(in the rows, 128 means zero)
Known rows, with every step that occurs
bomo botof: [122 131 117 125 127 131 119 135 138 121 121 133 139 101 137 109 124 132
 109 117 132 111 125 129 108 144 127 130 160 147 166 120 132 143 142 140
 140 124 137 134 108 117 114 146 125 140 126 127 140 137 115 128 109 130
 141]
bomo zusage: [126 124  94 123 107 126 131 129 143 124 138 148 127 114 137 124 105 130
 123 120 148 127 117 137 136 134 142 109 145 133 125 133 111 142 147 144
 173 135 110 146 134 130 137 118 120 140 128 126 163 137  84 126  84 136
 160]
bepim botof bomo zusage napu: [132 118 101 124 113 137 129 140 134 131 142 166 128  92 132 143  73 139
 141  88 147 114 136 123 127 157 132 122 113 150 180 124 134 125 149 172
 159 121  79 128 172 142 156 121 137 160 130 127 156 152  94 111  45 126
 165]
zusage napu sena: [131 125 139 135 132 162  98 127 130 133 132 145 135 102 122 149 150 128
 125 141 108 108 145 125 122 137 130 124 131 102 116 122 116 124  78 191
 122 128 149 131 108 116 134 132 113 122 121 133 137 120 145 146 181 103
 116]
purofi napu sena bepim: [138 150 131 134 145 124 113 109 121 139 114  96 145 139 119 122 169 111
 116 152 134 131 152 119 168 123 134 145 133  88  57 124 101 116 128  67
 135 143 170 117 136 135 115 141 112  91 134 115 114  80 146 128 202 137
 102]
botof napu sena bepim zusage dibud: [131 121 154 134 128 135 132 111 123 132 131 109 112 134 126 129 158 126
 150 171 131 138 103 135 144  85 127 117 109 107  66 138 103 127 130 133
  96 135 137 120 130 125 112 123 120  95 127 137  96 113 152 139 196 144
 119]
bepim zusage: [128 117 105 114 115 115 148 132 142 133 137 133 121 142 138 145 127 119
 139 125 113 117 116 132 117 123 107 103 113 116 137 130 120 135  97 145
 128 132 126 137 114 121 130 109 139 148 114 130 119 152 100 131 106 116
 132]
sena bepim: [130 126 107 114 134 123 128 121 137 133 134 131 134 152 125 108 132 128
 129 137 127 139 111 141 128  97 135 116 131 120 125 133 134 132 106 103
 159 134 140 135 104 128  94 129  99 117 138 130 170 111 129 130 155 141
 132]
zusage napu sena bepim botof: [141 131 140 132 147 147 110 121 113 138 132 135 133 136 104 137 142 135
 144 135 112 139 141 125 143 104 130 127 107  92 103 129 140 101  83 102
 123 127 144 119 127 132 124 129 104 106 137 132 149  98 167 126 189 126
  99]
botof napu zusage bepim: [119 101 134 133 115 132 125 132 143 127 132 134 121 145 136 152 130 124
 115 141  85 133 142 132  98 136 124 132 105 127 165 125 139 127 109 218
  81 121 143 131  90 113 139 124 136 144 126 141 117 158 150 158 149  91
 127]
zusage napu sena bepim: [138 134 142 131 143 159  97 117 130 139 136 139 140 124 115 128 153 130
 137 152 112 122 133 127 130 111 138 125 122 114 106 126 130 120  87 163
 141 133 143 131 108 121 110 136  90 110 133 130 150 100 164 148 210 117
 112]
bepim botof bomo zusage: [129 129  95 123 113 112 154 139 127 132 134 146 122  95 138 132  87 131
 139  90 166 120 128 126 145 140 132 119 132 150 151 129 127 129 176 102
 173 126  84 129 182 150 145 128 146 153 132 122 150 144  80  93  25 152
 162]
bomo botof napu sena: [124 139 158 142 143 146 101 128 113 116 106 101 139  95 131 114 162 128
 121 155 129 115 152 119 123 139 131 164 161 140 108 122 118 138 172 156
 103 123 163 117 121 117 115 153 129 109 130 126  95 126 170 145 165 129
 103]
zusage dibud: [117 107 103 127 110 133 130 127 148 121 133 146 120 114 130 139 120 131
 100 126 140 135  94 146 113 116 144  98 137  87 123 133  92 135 117 134
 123 132 135 133 116 121 124 120 118 116 123 145 161 122  92 123 134 138
 162]
bomo botof napu zusage: [121 125 137 134 117 130 130 134 123 119 114 112 128 118 141 130 124 128
 123 136 111 120 134 118 104 136 116 143 131 168 163 124 136 138 162 153
  93 119 146 124 110 119 122 141 148 141 117 131  94 154 138 141 113 116
 128]
napu sena bepim zusage bomo botof: [126 175 167 130 160 130 130 123 111 124 127 118 140 112 130  86 152 130
 145 129 141 114 120 121 125 121 126 124 184 181 118 119 161 149 125  94
 168 133  98 150 105 115  96 153 114 147 131 110 101 108 149 133 125 141
 106]
sena bepim botof bomo zusage dibud: [129 125 102 126 116 120 154 126 131 132 144 153 111 100 129 109  82 141
 143 100 188 138  91 136 150 103 151 103 126 147 135 136 127 129 181  71
 178 132  73 127 190 153 125 130 124 130 143 130 166 112  82  86  58 179
 181]
bomo zusage dibud: [123 109 100 133  97 136 134 128 149 122 141 161 114  98 134 127  98 136
 114 115 163 131  91 144 129 122 154  91 149 120 118 138  90 142 153 152
 158 136 107 142 143 129 143 114 123 129 128 137 164 131  65 119  89 150
 189]
napu zusage bomo botof: [112 146 131 126 131 132 139 140 128 113 124 132 133 107 140 115 119 132
 107 104 131 122 127 120  97 147 129 115 178 185 174 116 162 148 119 117
 159 122 106 153  91 113 118 145 137 165 118 123 118 135 105 128  66 125
 134]
bomo zusage napu sena bepim botof: [141 136 134 133 132 148 114 121 116 139 141 148 128 123 112 127 119 137
 152 127 134 135 131 126 160 114 140 124 119 124 102 135 138 109 124 113
 151 136 111 130 149 142 140 124 105 116 140 123 161 108 147 125 145 136
 122]
sena bepim botof napu zusage: [132 115 125 122 125 107 153 125 114 129 124 105 114 179 118 139 112 127
 138 135 109 160 121 125 137  86 118 128  83 125 125 142 152 108 128  61
  95 123 149 117 124 141 118 117 129 106 133 136 123 123 150 120 142 135
 100]
zusage bomo botof bepim: [117 158 153 125 150 138 100 138 135 102 107 125 144 115 133  63 135 144
  88 117 134 130 121 127  83 163 146 167 195 181 175 121 146 157 151 151
 158 120 137 130  86 105 109 147 112 130 132 124 125 128 134 137 115 125
 142]
bomo botof bepim zusage dibud: [125 121 151 130 119 139 125 132 147 118 118 129 118 113 145  99 127 135
 112 130 128 121 102 131  94 148 123 138 134 139 173 125 114 147 156 178
 106 121 132 117 119 112 125 129 136 131 117 138  88 153 113 131 121 122
 169]
purofi bepim botof: [130 126 101 125 126 103 127 135 114 132 115 110 132 169 110 150 116 115
 101 110 132 137 147 128 144 153 117 140 114  69 124 132 122 104 118  42
  91 126 162 110 150 143 146 120 156 111 121 124 138 117 113 103 129 127
 120]
botof bomo zusage: [123 133  96 122 110 123 140 132 142 129 138 153 130  77 149 121  99 130
 135 109 165 105 126 129 134 141 140 116 146 168 150 124 115 149 174 149
 191 130  88 140 163 136 133 138 134 156 129 123 138 146  79 113  48 143
 181]
bomo zusage napu: [129 110 104 125 109 152 107 133 153 127 146 170 130 110 131 130  97 137
 122 114 130 118 118 136 114 148 140 114 127 138 152 130 119 137 121 216
 152 130 110 144 121 123 149 115 116 148 126 131 172 149  98 143 105 110
 160]
sena bepim botof bomo zusage: [133 139 100 119 124 108 153 130 124 134 139 145 125 120 130 106  87 135
 156 102 170 130 117 128 152 110 138 121 128 161 141 133 145 129 173  67
 190 131  80 129 181 155 119 135 125 140 144 120 159 120  97  92  54 164
 155]
purofi napu zusage bepim: [122 116 121 133 116 124 126 128 151 139 125 129 132 149 138 164 131 108
  94 117  94 125 164 119 123 168 120 133 100  91 155 111 118 118  90 164
  89 128 155 129 107 124 156 125 146 150 117 129 114 142 121 142 138  81
 132]
napu sena: [129 133 131 131 133 137 123 123 120 132 125 123 132 107 127 140 161 121
 122 144 126 113 136 129 141 120 131 121 146 100  89 128 107 129 112 113
 138 135 145 128 122 122 123 134 122 112 125 128 114 111 130 131 162 131
 120]

Rows
[116 120 128 127 127 110 152 139 114 109 119 112 117 163 119 146 112 131
 115 114 117 157 121 124 116 123 126 128 131 139 136 136 148 118 119  71
 105 119 135 128 114 128 140 112 151 126 124 132 120 135 126 121  92 126
 104] : bepim botof napu zusage bomo
[132 109 113 118 116 138 123 133 151 135 146 157 128 133 135 155 112 127
 136 122  94 111 129 129 101 140 106 105  94 119 165 122 121 130  74 222
 106 124 120 138 104 116 141 101 128 158 112 135 137 162 113 147 128  91
 134] : bepim zusage napu
[112 147 127 127 141 132 115 138 133 107 121 136 145 100 134  94 123 139
  96 103 146 123 119 131  93 151 141 132 200 174 162 120 152 155 132 131
 168 124 113 149  92 108 112 146 120 150 131 122 151 126 116 130  85 135
 135] : zusage bomo botof
[122 112 124 129 120 119 162 140 128 140 136 149 118 114 138 164 103 122
 129  92 112 117 155 119 116 142 114 116  93 126 204 115 162 116 107 143
 117 118 101 124 139 135 149 134 158 170 123 134 116 152 119 112  70 107
 143] : napu zusage bepim botof bomo
[131 166 147 128 152 113 131 116 121 131 122  97 142 153 123 120 165 112
 127 137 134 135 138 119 154 136 123 136 149 120  63 121 125 130 100  65
 144 142 128 137 126 124 118 132 121 125 123 106 101  96 137 129 158 128
  95] : purofi napu sena bepim zusage bomo
[139 156 134 132 136 123 147 122 102 142 133 131 127  96 127 109 124 129
 167 118 173 122 133 120 178 107 141 127 135 153 101 130 133 124 174  52
 187 134  83 124 193 154 125 148 124 127 143 113 124 105 123  94  85 167
 139] : napu sena bepim botof bomo zusage
[135 112 145 119 121 140 105 133 155 130 133 143 127 144 134 128 126 132
 130 138  83 117 125 127  92 152 112 139  86 122 180 125 119 132  86 240
 103 119 146 119  95 112 137 103 121 138 115 138 115 163 137 155 158  81
 142] : botof bepim zusage napu
[138 131 145 138 129 141 102 124 121 146 126 122 136 137 121 166 147 107
 136 133 105  90 160 118 138 170 101 137  94  80 112 118 107 113  75 165
  72 130 152 124 135 126 154 120 149 134 103 118  86 132 138 145 182  88
 111] : purofi bepim zusage napu sena
[139 136 144 131 151 145 120 124 113 141 133 138 134 106 117 136 131 134
 157 124 131 114 148 116 144 116 128 132 107 131 132 119 146 108 110 112
 136 124 113 113 156 143 118 145 113 121 140 126 139 102 158 114 153 135
 116] : zusage napu sena bepim botof bomo
[119 148 151 122 147 121 126 127 130 111 123 114 135 143 133  78 126 139
 132 131 131 136 111 131 101 127 125 144 166 208 148 124 169 154 152 136
 133 123 107 140  91 112  95 139 120 144 135 120 131 136 153 146 111 137
 107] : sena bepim zusage bomo botof napu
[115 150 129 121 134 118 139 139 136 114 128 134 135 113 140 104 124 134
 122 102 134 114 111 127  93 152 118 119 176 182 168 119 157 156 122 148
 148 123  96 152  97 109 118 136 135 171 118 119 125 149 106 130  63 124
 129] : bepim zusage bomo botof
[126 136 145 126 137 139 102 136 136 116 106 125 139 113 137  81 138 135
 101 133 120 123 131 124  96 154 133 166 151 152 175 123 132 145 161 165
 133 118 157 114 101 115 109 144 121 120 130 132 113 136 142 135 139 121
 145] : bomo botof bepim
[125 101 120 134 115 123 121 135 139 122 133 143 120 144 124 131 105 138
 113 120 123 152 135 138 122 146 140 148 119 118 147 136 137 122 160 182
 107 123 122 124 139 131 164 115 138 130 144 135 170 154 141 136 101 120
 128] : bomo zusage bepim botof napu
[123 131 133 120 138 106 151 131 111 113 125 110 120 184 115 115 117 135
 127 123 122 173 110 127 123  96 130 129 127 159 125 139 167 117 119  47
 121 121 126 128 107 132 114 116 123 118 137 128 136 116 148 121 118 141
  95] : sena bepim botof napu zusage bomo
[136 134 141 138 129 124 138 107 131 141 127 102 122 137 125 142 160 109
 131 152 139 127 123 127 164 117 124 115 115  73  57 127  86 118 124  82
 104 143 148 122 151 132 131 126 127 106 123 123  92 101 122 123 189 135
 124] : purofi napu sena bepim zusage dibud
[128 125 144 138 134 139 110 124 114 123 114 104 132 120 125 136 162 124
 127 164 120 126 140 126 135 121 131 146 134 105  78 131 104 127 138 146
 105 129 166 117 121 120 122 132 125  95 129 131 110 121 160 144 183 129
 106] : botof napu sena
[123 109 122 126 110 122 138 129 130 122 124 112 120 150 136 151 126 122
 123 141 101 130 134 127 116 118 117 123 104 132 136 132 121 128 124 148
  93 123 156 128 109 125 130 117 140 123 113 137 107 150 125 139 136 113
 125] : botof napu zusage
[120 102 126 129 114 131 137 133 147 138 140 149 121 138 138 158 123 123
 112 121  91 124 139 131 103 135 123 107 109 110 178 119 142 130  74 185
 114 125 126 143  91 117 139 124 131 159 122 138 131 149 125 144 128  90
 138] : napu zusage bepim
[128 121 107 129 112 151 114 136 153 132 146 172 135  74 143 127  90 135
 138 103 146  96 134 127 119 161 140 118 125 169 178 117 123 145 145 227
 171 125  84 140 152 132 144 131 125 167 125 126 159 154  88 132  64 120
 179] : botof bomo zusage napu
[118 132 114 114 128 113 146 135 138 118 136 136 128 135 136 130 124 127
 124 109 127 126 103 136 103 133 121 103 156 144 141 126 136 146  91 133
 154 130 102 153  98 114 125 112 133 158 116 124 139 144  93 129  84 122
 129] : bepim zusage bomo
[131 128 106 122 118 105 136 128 132 139 123 115 132 157 130 147 121 107
 125 121 121 111 136 130 136 158 103 125 102  96 127 124 110 126 108 114
  95 131 143 129 133 133 140 113 156 137 105 119 107 142 100 125 129 110
 126] : purofi bepim zusage
[127 114 154 144 138 134 111 129 112 127 118 118 125 138 114 148 161 130
 116 145 101 142 157 127 129 135 131 159 121  83 114 130 129 110 120 155
  75 123 156 108 126 125 149 129 136 104 140 136 130 127 185 139 182 110
  87] : zusage bepim botof napu sena
[125 106 120 125 111 110 153 135 117 125 119 109 112 169 124 162 115 124
 127 129 105 150 135 125 126 115 112 129  89 112 135 137 131 108 127  98
  75 120 155 114 129 137 142 108 156 121 120 138 110 146 131 121 114 120
 108] : bepim botof napu zusage
[127 150 165 128 152 124 130 118 113 117 128 101 132 149 122 110 161 127
 148 157 125 138 118 129 130 103 128 134 149 159  73 131 140 137 113 110
 133 134 124 136 105 116 106 128 114 114 133 120 106 112 166 146 167 138
  85] : botof napu sena bepim zusage bomo
[137 140 139 136 134 160  99 116 132 139 145 154 136 109 123 115 135 135
 148 141 135 117 129 129 149 114 147 120 134 136 100 128 123 129 121 169
 174 139 110 142 132 129 127 134  91 123 137 123 153 108 144 144 166 127
 136] : bomo zusage napu sena bepim
[128 115 149 147 129 136 110 128 114 128 127 128 120 126 121 137 138 132
 127 138 126 145 150 129 144 144 141 153 128 107 108 133 129 117 156 160
 105 128 125 120 149 133 165 126 135 117 143 131 134 135 163 138 138 124
 112] : bomo zusage bepim botof napu sena
[124 115  97 131 102 122 155 137 136 126 139 155 109  82 137 137  78 136
 130  91 183 126 102 133 141 129 145 103 134 137 146 133 109 128 184 103
 159 127  75 125 193 148 151 126 144 139 129 133 150 133  58  86  35 164
 192] : bepim botof bomo zusage dibud
[136 134 153 129 138 124 129 114 118 135 126 100 126 146 127 125 164 122
 163 172 113 126 129 128 145  93 115 133 104 130  76 136 122 127 128 128
 109 135 144 123 120 127 107 128 119 104 131 126  95 121 173 146 191 131
  92] : botof napu sena bepim zusage
[126 106 109 123 121 117 129 136 124 116 116 111 122 159 118 140 120 131
 113 131 117 156 125 134 123 118 122 144 114 105 126 139 123 113 141 105
  91 121 161 108 132 132 134 110 140 102 134 139 145 136 135 122 134 134
 107] : bepim botof napu
[132 117 119 120 135 111 132 126 124 121 121 108 125 176 111 114 118 135
 124 140 121 166 120 138 132  94 130 144 108 122 114 142 141 112 143  75
 106 124 153 110 126 139 108 116 118  92 143 135 161 117 159 122 158 148
  98] : sena bepim botof napu
[141 146 132 132 146 114 125 115 107 141 110  91 138 163 108 138 158 114
 121 136 135 147 151 116 176 118 127 149 117  67  59 129 117  96 128   4
 115 136 169 107 156 145 129 133 123  88 139 117 120  82 155 106 184 141
  87] : purofi napu sena bepim botof
[133 125 116 109 126 111 146 121 140 139 142 131 124 153 134 125 127 124
 152 135 116 128 105 137 128  96 114 100 107 131 128 132 136 133 100 118
 138 133 122 140 107 128 107 117 112 140 126 128 132 133 119 129 136 129
 127] : sena bepim zusage
[130 120 138 137 134 127 123 129 101 123 112  97 123 140 114 148 153 126
 125 147 123 143 145 123 148 119 124 153 123  91  81 137 115 107 141  83
  90 125 164 104 141 132 136 122 144  86 133 134 112 117 160 123 165 135
  86] : bepim botof napu sena
[133 150 170 134 144 128 123 118 111 129 115  95 133 121 132 104 159 127
 161 164 120 115 139 121 135 113 113 149 133 163 109 125 143 136 159 141
 108 128 136 122 122 121 100 148 123 118 132 119  83 126 182 146 170 134
  96] : bomo botof napu sena bepim zusage
[135 152 138 129 150 121 144 123 102 141 125 115 131 111 120 122 144 126
 154 127 150 126 140 118 162 101 129 129 129 126 103 126 143 114 139  42
 158 128 118 115 166 148 106 151 123 114 142 122 122  91 148  98 130 160
 117] : napu sena bepim botof bomo
[126 116 108 130 107 117 142 126 140 135 128 124 118 146 128 154 119 112
 112 120 137 117 109 137 129 149 118 108 103  77 119 130  91 126 113 121
  77 134 134 125 141 131 147 112 158 129 104 130 108 133  84 119 135 121
 152] : purofi bepim zusage dibud
